Each row was made from one path, in order. Every step used is in the known rows, and no mark comes twice. Write each row's path.
Known rows:
ruginud -> repob -> rimo -> vetu -> nuvam: [ 0.85 -4.05 -1.76 -0.84 -1.13  1.86  1.51  0.11  1.93  1.08 -0.53 -0.01
  0.28 -0.83  0.42 -2.32  0.34  0.96  0.96 -1.33  0.80  0.43 -1.31  0.27]
sesog -> nuvam -> vetu -> purog: [ 0.02  5.47  2.29 -1.18  0.02 -0.18  0.85  3.09 -2.65 -0.26 -1.22  1.16
 -0.30  2.20 -0.95 -0.81  1.50 -0.62  0.90  1.85 -1.25 -2.12 -0.60  0.95]
vetu -> ruginud -> repob -> rimo -> sesog -> nuvam: [-0.40 -1.85 -0.61  0.50 -0.22  1.04  0.17 -2.21  0.72 -1.73 -0.26 -1.51
 -1.21  2.23  1.42 -0.37 -1.95 -0.10 -1.92 -3.30  1.18  2.56 -1.40  0.05]
purog -> vetu -> nuvam -> repob: [ 0.90  0.74 -2.89 -0.64  0.81  1.19  0.69  1.60 -1.08  1.79 -1.48  0.55
 -0.10 -2.85 -0.36 -1.56  2.91  0.11  0.13  0.76  0.54 -1.66  0.45  0.58]
repob -> rimo -> vetu: [ 0.81 -3.34 -2.88 -1.84 -1.68  0.82  0.88  0.05  1.94 -0.44  0.66  1.84
  0.83 -0.21  1.43 -0.41  0.00  0.38 -0.27 -0.77 -1.01  1.07  1.68 -0.43]
ruginud -> sesog -> nuvam -> repob -> rimo -> vetu -> purog: [ 1.14 -2.27 -0.98  0.67  1.17  0.56 -3.19  0.19  3.06 -0.71 -0.29 -0.27
  1.53  2.17 -0.99 -3.16 -0.32  0.76 -0.22  1.01  0.88 -1.67 -0.81  1.49]
sesog -> nuvam: [-0.54  3.06  0.42 -0.55 -1.99 -0.84  0.98 -0.24 -1.55 -0.69  1.17  0.63
 -0.21 -0.39 -0.16  2.14 -0.19 -0.09 -1.14  0.82 -0.39  0.66  1.24 -1.21]
ruginud -> repob -> rimo -> sesog: [ 0.45 -5.10  0.54 -0.08 -0.65 -1.18 -0.34 -1.72  3.99  0.44  0.86 -2.03
 -0.15 -1.42  2.19  2.04 -0.91  0.28 -0.13 -2.37  1.13  3.08  0.22 -1.04]
sesog -> nuvam -> repob -> rimo -> vetu -> purog: [ 1.23 -0.36 -2.66 -0.95 -0.06  1.34 -1.77  1.36  1.71 -1.65 -0.61  1.90
  0.82  3.03 -1.69 -2.29  1.49  1.38 -2.03  0.01  0.70 -2.34 -0.50  1.25]
vetu -> purog -> repob -> rimo -> sesog: [-0.23 -3.06 -1.83  1.33 -0.01 -1.24 -1.03 -0.70  1.14 -0.78  1.29  0.40
 -1.53  1.64  3.71 -1.45  1.08  0.49  0.02 -2.72 -2.38  0.57  2.49  1.17]
vetu -> nuvam -> repob -> rimo: [-0.72 -3.18 -0.97  0.34  1.07 -0.54  1.44 -0.78  1.43  0.18  0.39  1.81
  0.09  1.29 -3.63  0.92 -0.06  2.13 -1.49  0.62  1.79 -1.69 -0.13  0.23]
purog -> vetu -> nuvam -> sesog: [ 1.10  2.35 -1.95  1.44  0.38  1.25  0.74  0.14 -0.02  0.68 -1.23  0.78
 -0.34 -2.68  0.52 -0.24  2.69  0.36  1.88 -0.10 -1.36 -3.26  1.38 -0.20]
ruginud -> sesog -> nuvam -> vetu: [ 0.10  2.89  2.73 -0.35  0.43 -0.13 -0.30  0.55  0.28  0.39 -0.32 -2.08
  0.88  0.30  0.12  1.13 -2.06 -1.79  2.13  1.66  0.36 -0.14 -0.19  0.46]
nuvam -> sesog: [ 0.71  0.36  1.84  0.90 -0.13 -0.80 -0.06 -0.56 -0.29  0.36 -0.38  0.38
  0.17 -1.85 -0.86  4.74  0.17  0.08 -0.14  0.59 -0.83 -0.42  0.96 -2.41]
sesog -> nuvam -> vetu: [ 0.31  4.88  1.22 -2.14 -0.89  0.52  1.09  1.64 -1.25 -0.64 -0.79 -0.04
  0.20  1.09 -0.71  1.90 -0.13 -1.20  0.20  0.67  0.19 -0.79  0.15  0.07]
purog -> sesog -> nuvam -> repob: [-0.14  3.51 -0.86  1.39 -0.18 -0.47 -1.48 -0.30  0.68 -0.88  1.20 -1.49
 -0.72 -0.92 -1.28  2.55  1.43  0.87 -0.34 -0.05  1.26 -1.37  0.88 -0.60]
rimo -> sesog -> nuvam -> repob -> ruginud: [-0.17  0.28 -0.79 -0.62 -0.28 -0.35 -1.81 -3.70  2.61 -1.36  1.02 -0.58
  0.38  0.04 -0.04  0.52 -2.16  0.73 -2.42 -1.94  2.22  1.37 -0.11  0.24]
repob -> ruginud -> sesog -> nuvam -> vetu -> purog: [-1.22  2.07  3.57  0.06  0.98 -1.63  0.25 -0.09  0.00 -0.26  0.18  0.48
  0.81  2.23 -0.56 -3.48 -2.13 -0.39  2.30  1.66 -1.12 -1.31 -1.61  2.12]
nuvam -> vetu: [ 0.55  1.59  1.95 -2.32 -0.26  0.09  1.73  2.25 -1.46  1.23 -1.28  0.51
  0.29 -0.67  0.13  1.94  0.34 -1.50  1.25  1.26 -0.56  0.50  0.26 -0.41]
nuvam -> repob: [ 0.65 -0.92  1.08 -1.06  0.33 -0.55 -0.21  0.81 -1.26  1.54 -0.64  0.33
  0.38 -2.15 -1.38  3.34  0.62 -0.21 -1.91  1.71  1.09  1.16  0.09 -1.68]
rimo -> vetu -> ruginud -> repob: [ 1.48 -1.54 -0.43 -2.37 -0.93  3.88  1.08  1.81 -4.64  2.15 -3.08 -0.43
 -0.38 -2.45  2.74 -2.27  0.46 -1.98 -0.05 -0.56 -0.50  4.04 -2.45 -1.36]

Write each row's path:
[-0.53  4.12  0.32  2.37  0.61 -0.99 -1.69  0.97 -0.63 -0.84  0.95 -0.21
 -1.16  0.04 -1.23 -0.22  2.79  1.20  0.39  0.99 -0.14 -2.52  0.18  0.23] : vetu -> purog -> sesog -> nuvam -> repob
[-1.59  5.14  0.59  2.60 -0.96 -1.59 -0.02  0.42 -1.41 -1.07  2.34  0.50
 -1.87 -0.14  0.77 -1.07  2.35  0.88  1.93  0.85 -2.37 -1.69  1.33  0.23] : vetu -> purog -> sesog -> nuvam
[ 1.06 -3.76 -4.70 -1.31 -1.97  1.63 -0.18  0.60  0.29 -0.70  0.53  1.02
  0.13  0.44  2.99 -0.64  1.03 -0.39 -0.62 -2.93 -1.70  0.94  2.62  0.09] : purog -> repob -> rimo -> vetu
[ 1.10 -5.78 -2.24 -0.30  2.15  2.63 -0.98 -0.44  0.09  0.55 -1.80  0.08
  1.33  1.01  0.18 -2.65 -1.89 -0.64 -0.85 -0.04  1.18  1.58 -1.53  0.57] : nuvam -> repob -> rimo -> vetu -> ruginud -> sesog
[-0.44  6.24  0.00  0.14 -0.71  0.33  0.34  1.17  0.32 -0.98  0.56 -1.26
 -0.85  0.20  0.29  1.56  1.30 -0.45  2.80 -0.39 -0.49 -1.89  1.22  0.53] : purog -> sesog -> nuvam -> vetu
[ 0.11  0.49  1.48  0.88  0.90 -0.86 -2.33 -0.73  0.63  0.48  0.24 -2.36
  0.94 -1.10 -1.59  2.24 -1.70 -0.71 -0.88  2.03  1.83  0.58 -0.41 -0.75] : ruginud -> sesog -> nuvam -> repob
[-0.25 -4.76  1.43 -0.44 -1.02 -1.88  1.28  0.15  1.32  0.68  0.70 -0.25
  0.07 -1.08 -0.60  2.80 -0.24  0.45 -0.98 -0.60  0.74  1.89 -0.28 -1.41] : ruginud -> repob -> rimo
[-0.45  5.27  0.66 -2.01  0.29  2.43  2.32  1.71 -4.86 -0.89 -2.20  0.97
 -0.72  3.03 -0.50 -0.40 -0.74 -1.75 -0.50  0.35 -0.61 -0.07 -1.30  0.54] : sesog -> nuvam -> vetu -> ruginud
[-0.75 -4.47  2.30  0.18  1.29 -1.97 -0.86 -2.16  1.34  1.53  0.93 -0.56
  1.50 -2.17 -1.19  0.57 -2.79  0.10 -0.49  1.21  1.28  1.91 -0.82 -0.63] : nuvam -> repob -> ruginud -> sesog
[ 0.17  1.36  1.30  1.86  0.57  0.06  0.91 -1.33 -0.40  0.78 -0.47  0.80
 -0.45 -1.30 -1.79  2.27  0.34  1.24  0.94  0.95 -0.81 -2.08  0.18 -1.10] : vetu -> nuvam -> sesog
[ 1.17  1.86 -0.74 -0.34 -0.05  0.47 -2.51 -1.62  1.79 -0.63 -0.13 -2.03
 -0.02 -0.74  0.44  2.35 -0.52 -0.25 -1.98 -0.60  2.21  1.02  0.39 -0.44] : rimo -> sesog -> nuvam -> repob
[-0.98 -4.45  0.99 -0.43  0.12 -0.13  2.52  0.17 -2.36  0.34 -0.75  0.83
 -0.79  0.77 -0.40  0.43 -0.72 -0.18 -1.77 -1.03  0.20  2.61 -1.99 -1.11] : vetu -> ruginud -> repob -> rimo
[ 0.67  1.44 -2.15  0.70  1.84  2.00 -1.45  0.79 -2.76  0.06 -1.87 -1.44
  0.26 -0.53  0.86 -2.55  0.12 -2.03 -0.92  0.45  0.67  0.07 -0.72  0.66] : purog -> vetu -> ruginud -> sesog -> nuvam -> repob
[-0.47  3.72  1.89  0.69  0.76 -0.91  1.01  2.94 -1.27  1.08 -0.31  0.41
 -1.24 -0.31  0.95 -1.22  3.07 -0.40  4.36  1.31 -2.41 -1.84  0.57  0.99] : nuvam -> vetu -> purog -> sesog
[-0.71  1.02  0.57 -0.34 -0.05 -0.24 -0.63 -0.85 -0.02 -0.77  0.55 -1.66
  0.59  2.06  1.21 -0.96 -2.30 -1.58  1.14 -1.67 -0.55 -0.03  0.05  1.55] : purog -> repob -> ruginud -> sesog -> nuvam -> vetu
[-1.89 -0.28  1.57  0.90 -0.81 -2.25  0.14 -3.15  1.15 -0.55  2.82 -0.32
  0.77 -0.40  0.13 -0.42 -3.86  0.01  0.02  0.48 -0.56  1.49  0.32 -0.19] : repob -> ruginud -> sesog -> nuvam
[ 1.45 -4.91 -1.07 -1.99 -1.80  1.14  0.39  0.87  2.26  0.97 -0.54 -0.34
  0.78 -1.44  1.38  0.10  0.35 -0.06 -0.13 -1.47  0.51  2.00 -0.39 -1.00] : ruginud -> repob -> rimo -> vetu
[-1.46 -3.43  1.64  1.34  1.95 -1.13  0.35 -2.83  1.07  1.84  0.78 -0.10
  0.94 -1.33 -2.43 -1.81 -2.89  1.05  0.54  1.72  1.47  0.41 -1.60  0.48] : vetu -> nuvam -> repob -> ruginud -> sesog
[-1.58  2.68  0.34  2.12  0.47 -1.75 -0.98 -0.88  0.36 -1.57  1.94  1.18
 -0.85  0.84 -1.71 -2.11  1.39  2.11 -0.25 -0.10  0.05 -2.41 -0.40  0.96] : vetu -> purog -> sesog -> nuvam -> repob -> ruginud
[-1.09 -2.68 -0.76  1.06 -0.56 -2.06  0.87  1.40 -1.37 -0.69  1.34  2.23
 -1.21  1.97  0.99 -0.66  2.17  0.62 -0.86 -0.85 -2.81 -0.79  1.93  0.50] : vetu -> purog -> repob -> rimo
